Every row comes from one small tree of marks. Brackets hold a mark, then the marks that hang from it, in alphabetical order. Every link used is in the known rows. Which tree was each row made from?
Known rows:
(vaso (balo (mize vidif)) (dolu zupup) pebo): [ 0.24  1.96  2.17  2.23 -1.32 -1.59  0.63 -3.29  1.40  0.39 -1.45  4.86
 -2.45  0.29 -0.44 -2.86 -1.12  4.21 -0.96 -5.92  2.35  5.62]
(zupup (dolu (vaso (balo (mize vidif)) pebo))): [ 1.22  1.78  1.47  1.05 -0.16 -3.08  1.35 -0.87  2.08  0.42 -0.25  4.60
 -3.43 -0.07  0.04 -3.34 -1.45  3.36 -0.78 -5.81  2.17  6.98]
(giziseb pebo pibi): [ 0.31  1.51 -0.20  2.02  1.82  1.49 -0.71 -0.72 -1.22  1.25 -0.75  0.53
  0.87  0.32 -1.17  2.64  0.28 -1.09 -0.43  1.14 -0.32  0.78]
(vodola pibi): [ 0.29  1.02 -0.51 -0.13  0.05 -0.17 -1.09  0.11 -0.92  0.58 -0.44  0.43
  0.77 -0.40 -0.14  0.73  1.30 -0.50 -0.45  0.87 -0.34  0.07]
(zupup (dolu (vaso (balo mize) pebo))): [ 1.16  1.09  0.89  0.49  0.64 -2.99  1.14 -0.29  1.59  0.59  0.57  3.66
 -3.32  0.15 -0.18 -2.96 -2.06  2.25 -0.71 -4.25  1.93  5.10]
(mize (vidif (dolu (vaso pebo) zupup))): [-0.65  1.30  1.60  1.43 -0.27 -2.31  0.63 -0.52  1.86  0.88  1.29  4.33
 -1.76  1.60  0.74 -3.60  1.02  2.59 -1.89 -4.95  2.00  5.07]
(pebo (vaso balo (dolu zupup))): [ 0.37  1.08  0.21  3.04 -0.35 -0.90  0.06 -2.90  0.58  0.35 -0.04  2.75
 -2.36  0.46  0.86 -0.01 -1.49  3.09 -1.56 -3.62 -1.90  2.99]
(sapa giziseb): [ 0.29  0.77  0.30  0.81  0.41  0.78 -0.58  0.34 -0.79  0.67 -0.06  0.11
  0.81 -0.13 -0.57  0.94  0.36 -1.05 -0.48  0.73 -0.32  0.17]
(dolu vaso zupup): [-0.27  0.54  0.90  0.08  0.88 -1.17  0.52  0.07  0.75 -0.08  1.16  2.12
 -1.50  0.80  1.28 -1.31  0.40  0.69 -1.88 -2.03  0.11  1.59]
(pibi vodola): [-0.01  1.07 -0.44  0.10  0.27  0.48 -0.78 -0.16 -0.83  0.57 -1.27  0.00
  0.46 -0.46 -0.11  0.24  0.81 -0.65 -0.68  0.63  0.23  0.03]
(balo (mize vidif)): [ 0.19  1.12  0.80  0.90 -1.37 -0.43  0.89 -1.19  0.92 -0.49 -2.16  1.65
 -0.93 -0.65 -0.04 -0.95  0.00  2.10  0.18 -2.78  1.14  3.19]
(vidif dolu): [-0.18  0.36  0.31  0.62 -0.84 -0.55 -0.01 -0.02  0.59  0.31 -0.52  1.06
 -0.17  0.45  0.70 -0.12  0.44  1.01 -0.93 -1.38  0.50  2.17]
(dolu (vaso balo pebo) zupup): [ 0.11  0.53  1.13  0.30  1.20 -2.29  0.78 -0.34  1.03  0.76  1.60  3.07
 -2.20  1.42 -0.38 -3.42 -1.02  1.29 -1.30 -3.02  1.17  2.26]
(sapa (giziseb (pebo (vaso balo dolu))) (vodola pibi)): [ 1.90  3.70 -1.19  5.75  1.27  0.84 -2.75 -2.06 -2.84  2.84 -2.02  2.19
  0.26 -0.66 -1.85  3.34  1.20 -0.69 -2.26  0.00 -2.83  3.00]
(mize (vidif (dolu (vaso balo) zupup))): [ 0.21  2.00  2.01  1.43 -1.16 -2.40  0.95 -0.98  2.05  0.05 -1.10  4.67
 -2.53  0.99  2.11 -2.31  0.34  3.61 -3.11 -6.03  0.98  6.82]
(giziseb pibi): [ 0.32  0.90 -0.03  0.29  0.16  0.56 -0.59 -0.69 -0.83  0.70 -0.26  0.74
  0.81 -0.09 -0.23  1.22  0.56 -0.27 -0.52  0.66 -0.12  0.24]
(vaso (balo mize) (dolu zupup) pebo): [ 0.10  1.23  1.71  1.67 -0.45 -1.42  0.39 -2.66  0.87  0.61 -0.53  3.95
 -2.30  0.55 -0.62 -2.58 -1.67  3.11 -0.86 -4.28  2.06  3.79]
(dolu (vaso (balo (mize vidif)) pebo) zupup): [ 0.32  1.67  1.84  1.24 -0.13 -2.61  1.57 -1.50  1.99  0.18 -0.63  4.73
 -3.07  0.67 -0.37 -4.39 -0.98  3.28 -1.05 -5.80  2.38  5.51]
(vidif (dolu zupup)): [-0.97  0.90  1.09  1.05 -0.59 -0.59  0.13 -0.10  0.66  0.21 -0.02  2.16
 -0.62  1.05  1.75 -0.46  0.64  1.81 -1.89 -2.10  0.70  2.84]
(giziseb (pebo (vaso balo dolu)) pibi): [ 1.33  2.08 -0.91  4.66  1.12  0.61 -0.75 -3.56 -0.72  1.69 -1.26  2.19
 -1.03  0.09 -1.30  2.95 -1.36  1.26 -1.06 -1.82 -2.48  2.99]
(vidif (dolu (vaso pebo))): [-0.04  0.11  0.19  0.37  0.32 -2.14  0.36  0.25  1.29  1.16  1.78  2.23
 -1.17  1.15 -0.41 -2.98  0.27  0.70 -0.85 -2.65  1.39  2.47]
(mize (vidif dolu)): [-0.15  1.12  0.85  1.13 -1.63 -0.69  0.24 -0.66  1.04  0.15 -1.29  1.88
 -0.22  0.21  0.92 -0.55  0.98  2.15 -0.95 -2.95  0.67  3.97]
(dolu (vaso (balo mize) pebo) zupup): [ 0.20  1.00  1.31  0.65  0.68 -2.49  1.48 -0.86  1.49  0.35  0.25  3.85
 -2.95  0.95 -0.58 -3.99 -1.61  2.22 -0.89 -4.21  2.00  3.68]

Which tree is each row?
[-0.48  0.20  0.82  0.23  1.45 -1.65  0.40  0.12  0.80  0.71  2.52  2.39
 -1.49  1.37 -0.21 -3.07  0.00  0.47 -0.96 -1.96  1.27  1.03] -> (dolu (vaso pebo) zupup)
[ 1.62  3.92 -1.08  5.64  1.68  1.84 -2.14 -3.35 -2.39  2.94 -2.72  2.26
  0.28 -0.42 -2.01  4.05 -0.16 -0.45 -2.24 -0.40 -2.57  3.19] -> (sapa (giziseb (pebo (vaso balo dolu)) (pibi vodola)))
[ 0.36  2.45 -2.03  4.03  2.26  1.76 -1.19 -1.67 -1.87  2.11 -1.56  0.40
  0.62 -0.12 -1.56  3.13  0.30 -0.98 -0.72  1.24 -2.20  0.88] -> (giziseb (pebo vaso) (pibi vodola))
[ 1.03  0.69  0.65  0.09  1.17 -2.67  0.41  0.29  1.10  0.87  1.95  2.94
 -2.56  0.64  0.14 -2.33 -1.49  1.24 -1.06 -3.03  1.18  3.80] -> (zupup (dolu (vaso balo pebo)))
[ 0.90  2.49 -0.40  1.34  0.25  0.79 -2.51  0.74 -2.92  1.88 -1.02  0.83
  1.96 -0.82 -0.81  1.59  3.09 -2.24 -1.69  2.46 -0.56  0.28] -> (sapa giziseb (vodola pibi))
[ 0.03  1.67  1.84  1.47 -0.47 -2.97  0.95 -0.96  2.10  0.84  0.30  4.95
 -2.44  1.55  0.63 -3.98  0.04  3.35 -2.19 -5.96  1.94  6.23] -> (mize (vidif (dolu (vaso balo pebo) zupup)))
[ 1.32  3.13 -1.29  4.80  1.44  1.17 -1.61 -3.75 -1.54  2.29 -2.49  2.18
 -0.50 -0.26 -1.36  3.15 -0.47  0.58 -1.77 -1.18 -2.26  3.10] -> (giziseb (pebo (vaso balo dolu)) (pibi vodola))
[ 1.54  3.27 -1.24  5.36  1.95  1.64 -1.53 -1.57 -2.83  2.75 -1.93  1.34
  0.74 -0.09 -2.31  3.33  0.23 -1.26 -1.51  1.15 -2.53  2.11] -> (sapa (giziseb (pebo (vaso balo)) pibi) vodola)
[ 0.68  1.16  1.05  1.15 -0.81 -2.82  0.78 -0.86  1.99  0.98 -0.08  3.80
 -2.03  0.92 -0.34 -3.69 -0.17  2.59 -1.25 -5.26  1.81  5.52] -> (mize (vidif (dolu (vaso balo pebo))))
[ 0.62  3.63 -0.45  5.22  1.68  1.05 -1.39 -3.90 -1.46  2.13 -2.09  3.35
 -0.95  0.30 -0.46  2.92 -0.44  1.41 -2.75 -1.85 -2.02  3.81] -> (giziseb (pebo (vaso balo (dolu zupup))) (pibi vodola))
[ 1.34  1.36  0.98  0.37 -0.04 -2.40  1.25 -0.34  1.51 -0.28 -0.83  3.44
 -3.38 -0.45  1.33 -1.30 -1.72  2.47 -1.67 -4.29  0.98  5.75] -> (zupup (dolu (vaso (balo mize))))
[ 1.06  0.58 -0.55  2.55 -0.74 -0.91 -0.08 -2.72  0.49  0.44 -0.49  1.65
 -1.84 -0.19 -0.13  0.24 -1.71  2.35 -0.53 -2.96 -2.08  2.29] -> (pebo (vaso balo dolu))
[ 0.95  2.92 -1.49  5.27  2.22  2.24 -1.92 -0.90 -3.05  2.75 -0.93  0.73
  1.41 -0.12 -2.17  3.78  1.19 -2.06 -1.28  2.17 -2.61  0.94] -> (sapa (giziseb (pebo vaso) pibi) vodola)
[ 0.95  1.18  0.78  0.81 -1.15 -2.47  1.28 -0.86  1.93 -0.13 -2.01  3.46
 -2.68  0.18  0.64 -2.22 -0.98  2.64 -1.71 -4.89  1.20  5.58] -> (vidif (dolu (vaso (balo mize))))
[ 0.04  0.88  1.40  1.21  0.15 -1.18 -0.29 -2.12  0.42  0.91  0.83  3.20
 -1.60  0.99 -0.41 -1.91 -1.05  2.13 -1.13 -3.06  1.27  2.33] -> (vaso balo (dolu zupup) pebo)
[-0.51  1.68  1.85  1.77 -0.72 -2.54  1.26 -0.94  2.29  0.54 -0.08  5.08
 -2.47  1.09  0.53 -4.24  0.47  3.51 -1.61 -6.10  2.74  6.40] -> (balo (mize (vidif (dolu (vaso pebo) zupup))))
[ 0.58  1.96  1.93  1.15 -0.83 -2.16  1.63 -1.50  1.95 -0.55 -2.00  4.43
 -3.10  0.14  1.11 -2.67 -0.57  3.53 -1.96 -5.82  1.28  6.01] -> (dolu (vaso (balo (mize vidif))) zupup)
[ 0.80  1.44  1.00  1.01 -1.59 -0.97  1.18 -1.64  1.18 -0.51 -3.20  2.34
 -1.62 -0.63 -0.24 -1.35 -1.00  2.85 -0.15 -3.85  1.17  4.52] -> (vaso (balo (mize vidif)))
[ 0.44  0.43  0.41  0.59 -0.16 -1.33  1.00 -1.00  0.74  0.39 -0.97  1.63
 -1.46  0.13 -1.95 -2.67 -1.95  1.49  0.88 -2.18  1.90  1.94] -> (vaso (balo mize) pebo)
[-0.36  2.02  2.02  2.21 -1.56 -2.10  1.29 -1.76  1.89  0.44 -1.87  4.79
 -2.05  1.02  0.02 -3.43 -0.78  4.43 -1.06 -5.87  2.91  6.59] -> (vaso (balo (mize (vidif (dolu zupup)))) pebo)
[ 0.37  1.53  1.22  1.76 -1.82 -1.95  1.17 -1.60  1.79  0.57 -2.26  3.58
 -1.67  0.34 -0.98 -3.21 -0.93  3.66 -0.05 -5.18  2.60  5.95] -> (vaso (balo (mize (vidif dolu))) pebo)
[ 0.90  3.13 -0.59  3.13  2.00  1.75 -2.71  0.57 -3.31  2.43 -1.60  0.56
  2.09 -0.42 -1.78  3.10  2.79 -3.02 -1.66  2.92 -0.73  0.79] -> (sapa (giziseb pebo) (vodola pibi))
[ 0.97  2.80 -1.78  4.13  1.97  1.18 -0.90 -2.23 -1.62  2.03 -2.55  1.07
 -0.07 -0.03 -1.68  2.68 -0.65 -0.23 -1.08  0.18 -2.15  2.08] -> (giziseb (pebo (vaso balo)) (pibi vodola))
[ 1.25  3.20 -1.04  6.01  1.67  2.20 -2.50 -2.52 -3.03  2.98 -0.81  1.84
  1.04 -0.35 -1.82  4.09  1.34 -1.27 -2.03  0.84 -2.62  2.01] -> (sapa (giziseb (pebo (vaso dolu)) pibi) vodola)
[ 0.43  1.48  1.16  1.29 -1.75 -2.03  1.25 -0.95  2.14 -0.24 -1.84  3.70
 -2.09 -0.11  1.04 -2.30  0.59  2.99 -1.56 -5.46  1.42  6.32] -> (balo (mize (vidif (dolu vaso))))
[ 0.04  1.35  1.60  1.29 -0.21 -3.06  1.45 -0.92  2.05  0.62 -0.28  4.81
 -3.09  1.38  0.15 -4.16 -1.10  3.15 -1.86 -5.55  2.52  5.67] -> (vidif (dolu (vaso (balo mize) pebo) zupup))
[ 1.26  3.57 -1.52  4.84  2.35  1.88 -1.48 -2.00 -2.40  2.71 -2.69  1.17
  0.71 -0.23 -2.25  3.60 -0.25 -1.28 -1.41  0.92 -2.55  2.19] -> (sapa (giziseb (pebo (vaso balo)) (pibi vodola)))
